Known rows, with every step that occurs:
j -> v -> s -> e: [ 5.33  0.02 -1.83 -1.93 -4.58  3.04  0.38 -2.05  5.60 -3.68 -5.78  0.56
  3.53 -1.85 -0.73  1.16 -2.68 -1.95 -0.69  0.45  1.15]
k -> q: [ 1.86 -1.09 -1.48 -1.28 -4.37 -0.59 -0.11 -0.75  2.07 -2.99 -2.15  1.81
  2.34  0.15 -0.16  0.73 -0.64 -2.93 -0.08  3.48 -0.43]
s -> c: [-0.01 -1.13 -0.12 -1.69 -3.49 -1.99 -3.09 -0.51  0.92 -2.94 -4.67  2.07
  3.71 -2.20  1.79  1.55 -0.17 -2.69 -0.10  3.04  0.04]
k -> q -> v -> s: [ 1.96 -0.76 -2.29 -0.47 -4.38  1.51  2.27 -1.96  4.77 -3.18 -1.86  3.56
  1.36  0.38 -1.13  1.02 -0.50 -3.23  0.58  1.77  1.47]
v -> s -> e -> q: [ 5.30 -0.89 -1.47 -1.18 -6.01  0.26 -0.15 -1.40  2.51 -4.31 -4.31  4.08
  3.78 -1.03 -0.59  0.94 -2.77 -5.03  0.52 -3.16  1.11]
c -> q -> e -> s: [ 2.89 -0.01 -0.42 -1.66 -2.68  1.70 -1.62 -0.53  1.49 -2.82 -0.70  3.11
  4.92 -1.03 -0.58  2.58 -1.05 -3.88  0.57  1.90  2.77]
c -> q -> v: [ 2.14 -1.51  0.17 -1.18 -1.95 -1.59 -1.27 -1.12  3.17 -2.06 -2.27  2.74
  3.94 -0.98 -0.97  5.44 -0.43 -2.73 -1.85  5.24  3.05]
v -> s: [ 2.79 -1.10 -1.80 -2.69 -5.36  0.40 -0.88 -2.27  3.47 -2.78 -4.04  3.97
  2.24 -1.93 -0.58  0.11 -2.01 -4.00 -1.53  0.34  1.49]
v -> s -> c -> q -> e: [ 0.46  0.23 -1.71 -2.59 -5.17  3.08 -0.90 -1.67  2.63 -3.88 -4.04  3.34
  3.31 -1.64 -0.98  0.97 -0.89 -2.62  1.23 -1.76  3.37]
s -> c -> j -> e -> q: [-1.30 -1.39  1.17  0.10 -5.13 -0.57 -1.32  0.78  0.58 -1.82 -4.56  0.60
  2.49 -0.80 -0.37  3.02  0.32 -4.34  2.13  2.61  1.36]
c -> j -> v -> s -> e: [ 3.18 -1.97 -0.93 -0.24 -6.65  2.70 -0.38 -1.11  4.59 -3.99 -5.67  0.10
  0.52 -0.55 -2.57  1.95 -0.91 -1.78 -0.33  1.38  2.44]
j -> v -> s: [ 2.90 -0.37 -1.92 -2.86 -4.04  2.62  0.43 -2.56  6.22 -1.66 -5.40  0.98
  3.05 -2.08 -0.71  1.54 -2.63 -0.93 -1.15  2.62  1.53]
v -> s -> c -> q -> k: [-1.11 -0.57 -1.78 -2.60 -5.12  3.95 -1.38 -1.83  3.15 -4.51 -3.56  3.36
  3.46 -1.73 -1.36  1.59 -0.69 -2.55  0.32 -1.60  3.33]
j -> e -> q -> v -> s: [ 3.49  0.53  0.13 -0.63 -2.82  0.36  2.36 -1.44  3.79  0.48 -3.39  2.69
  4.08 -1.29 -0.54  3.74 -2.48 -7.01  0.94  2.32  1.50]
y -> k -> q -> v: [ 3.15 -1.22 -2.12  0.65 -1.69  3.36  1.17 -2.09  3.45 -2.52 -2.54  3.78
 -1.09 -1.03  1.15  4.10 -1.67 -4.33 -1.53  4.70  0.78]
s -> e: [ 6.98 -0.78 -0.31 -0.43 -3.77 -2.03 -2.85 -0.53  0.85 -4.97 -4.67  2.01
  3.61 -2.03  0.68  1.30 -1.35 -5.02 -1.59  1.40 -0.46]
y -> k -> q: [ 2.87 -1.29 -2.11 -0.53 -2.70  3.14 -0.18 -1.62  2.18 -3.08 -3.01  3.06
 -0.79 -1.13  1.15  2.94 -2.14 -4.18 -1.70  3.82 -0.04]
y -> k -> q -> e -> s -> c: [ 1.98  0.17 -2.36  0.29 -2.47  6.37  0.45 -1.37  1.82 -3.80 -1.76  3.86
 -0.20 -0.97  1.98  1.68 -1.58 -4.68  1.38  1.14  0.41]
y -> k: [ 3.99 -1.62 -1.25 -1.05 -1.90  1.52 -1.91 -1.93  1.87 -2.00 -4.43  3.76
 -0.31 -2.84  1.99  3.96 -2.64 -4.73 -3.61  4.84  0.22]
e -> s -> c -> j: [-1.04 -2.72  1.00 -0.44 -5.38 -0.10 -3.02  0.30  1.05 -4.53 -1.72  2.74
  2.87 -0.83  0.90  0.20  0.48 -3.48  1.83  0.86  0.47]

Rows:
[ 1.93 -1.24 -0.47 -1.74 -3.21  0.22 -0.26 -1.88  4.30 -2.77 -2.37  3.41
  3.58 -0.88 -1.95  4.25 -0.79 -2.76 -1.27  2.24  4.00] : c -> q -> v -> s
[ 0.93 -0.10 -1.77 -2.67 -4.31  3.07  0.20 -2.27  5.82 -2.38 -6.01  0.77
  3.44 -2.19 -0.23  1.31 -1.91 -0.21  0.52  1.55  1.46] : j -> v -> s -> c
[ 1.00  1.01 -2.06 -2.42 -3.80  5.16  0.74 -2.10  5.65 -2.31 -5.12  0.50
  4.03 -1.78 -1.07  2.19 -1.88 -0.21  1.25  0.70  2.99] : j -> v -> s -> c -> q -> e
[-1.23 -2.19  0.66 -0.54 -4.82  1.18 -2.09 -0.02  2.65 -3.95 -2.38  1.40
  3.26 -0.91  0.67  0.69  0.07 -2.00  2.16  1.59  0.64] : e -> s -> c -> j -> v
[ 4.36  0.51 -1.35 -0.66 -2.57  1.90 -0.92 -1.15  1.70 -2.06 -1.30  4.11
  3.64 -1.94  1.35  0.33 -1.30 -5.51  0.79  2.01  0.83] : q -> e -> s
[-0.73 -1.86 -1.13 -1.37 -7.14  1.42 -1.55 -1.29  2.69 -4.22 -5.00  3.07
  0.78 -1.28 -1.18  0.33  0.03 -2.72  0.60 -0.90  2.38] : v -> s -> c -> j
[ 5.97 -1.10 -0.24  0.00 -3.96 -2.40 -1.51  0.05  0.63 -3.64 -4.18  2.80
  5.12 -0.69  0.64  2.93 -2.41 -5.10  0.43  0.49 -0.53] : s -> e -> q
[ 3.40  0.27  0.76 -1.29 -2.57 -1.40  0.32 -0.37  1.57  0.83 -3.55  1.38
  4.83 -1.49  0.08  3.46 -2.57 -6.70  0.43  3.79  0.11] : j -> e -> q
[-1.05 -1.12  0.39 -2.24 -3.36 -1.19 -3.22  0.00  0.78 -3.47 -3.87  1.42
  4.77 -1.60  0.25  3.12  0.08 -1.56  0.19  2.55  1.73] : s -> c -> q
[ 1.83 -1.78 -1.69  0.83 -6.17  4.91  0.63 -1.05  5.04 -3.25 -4.78  0.89
  1.17 -0.01 -3.12  3.39 -1.37 -2.29  0.71  0.64  2.90] : c -> j -> v -> s -> e -> q -> k
[ 4.72 -0.12 -1.76 -1.47 -4.55  2.51  1.18 -1.88  5.61 -2.82 -5.39  1.09
  4.34 -1.15 -0.83  2.18 -3.38 -1.94  0.79 -0.24  1.09] : j -> v -> s -> e -> q
[-0.81 -1.60  0.95 -2.03 -3.75 -0.35 -3.03 -0.10  1.04 -4.57 -0.76  2.77
  5.70 -1.23  1.04  0.98 -0.37 -3.02  1.76  0.49  0.97] : e -> s -> c -> q
[-1.07 -1.34  1.05  0.95 -4.17 -0.38 -0.36  0.28  1.66 -1.56 -4.31  1.28
  2.27 -0.65 -0.39  3.93  0.73 -4.48  2.23  3.18  1.90] : s -> c -> j -> e -> q -> v
[ 1.17  0.74 -1.90 -0.25 -3.88  3.17  0.79 -0.55  1.64 -3.88 -0.57  2.76
  3.06  0.14  0.77 -0.80 -0.12 -3.78  3.71  0.48  0.25] : k -> q -> e -> s -> c
[ 0.50 -1.80 -2.29  1.11 -4.11  5.66  1.43 -1.88  3.67 -4.10 -3.11  3.80
 -2.77 -0.35 -0.12  3.39 -0.80 -3.67  0.29  1.49  2.20] : y -> k -> q -> v -> s -> c -> j
[ 4.06  0.09 -2.46 -0.85 -3.95  5.10  1.33 -2.28  5.97 -3.00 -5.17  1.24
  4.40 -1.23 -1.32  2.71 -2.97 -2.33  0.44 -0.28  1.52] : j -> v -> s -> e -> q -> k
[ 2.04 -1.62 -1.08 -0.14 -3.45 -1.32  1.86 -1.66  4.01 -0.14 -2.89  5.32
  3.92 -0.36 -0.22  4.42 -2.46 -4.24  0.82  1.96  1.70] : e -> q -> v -> s
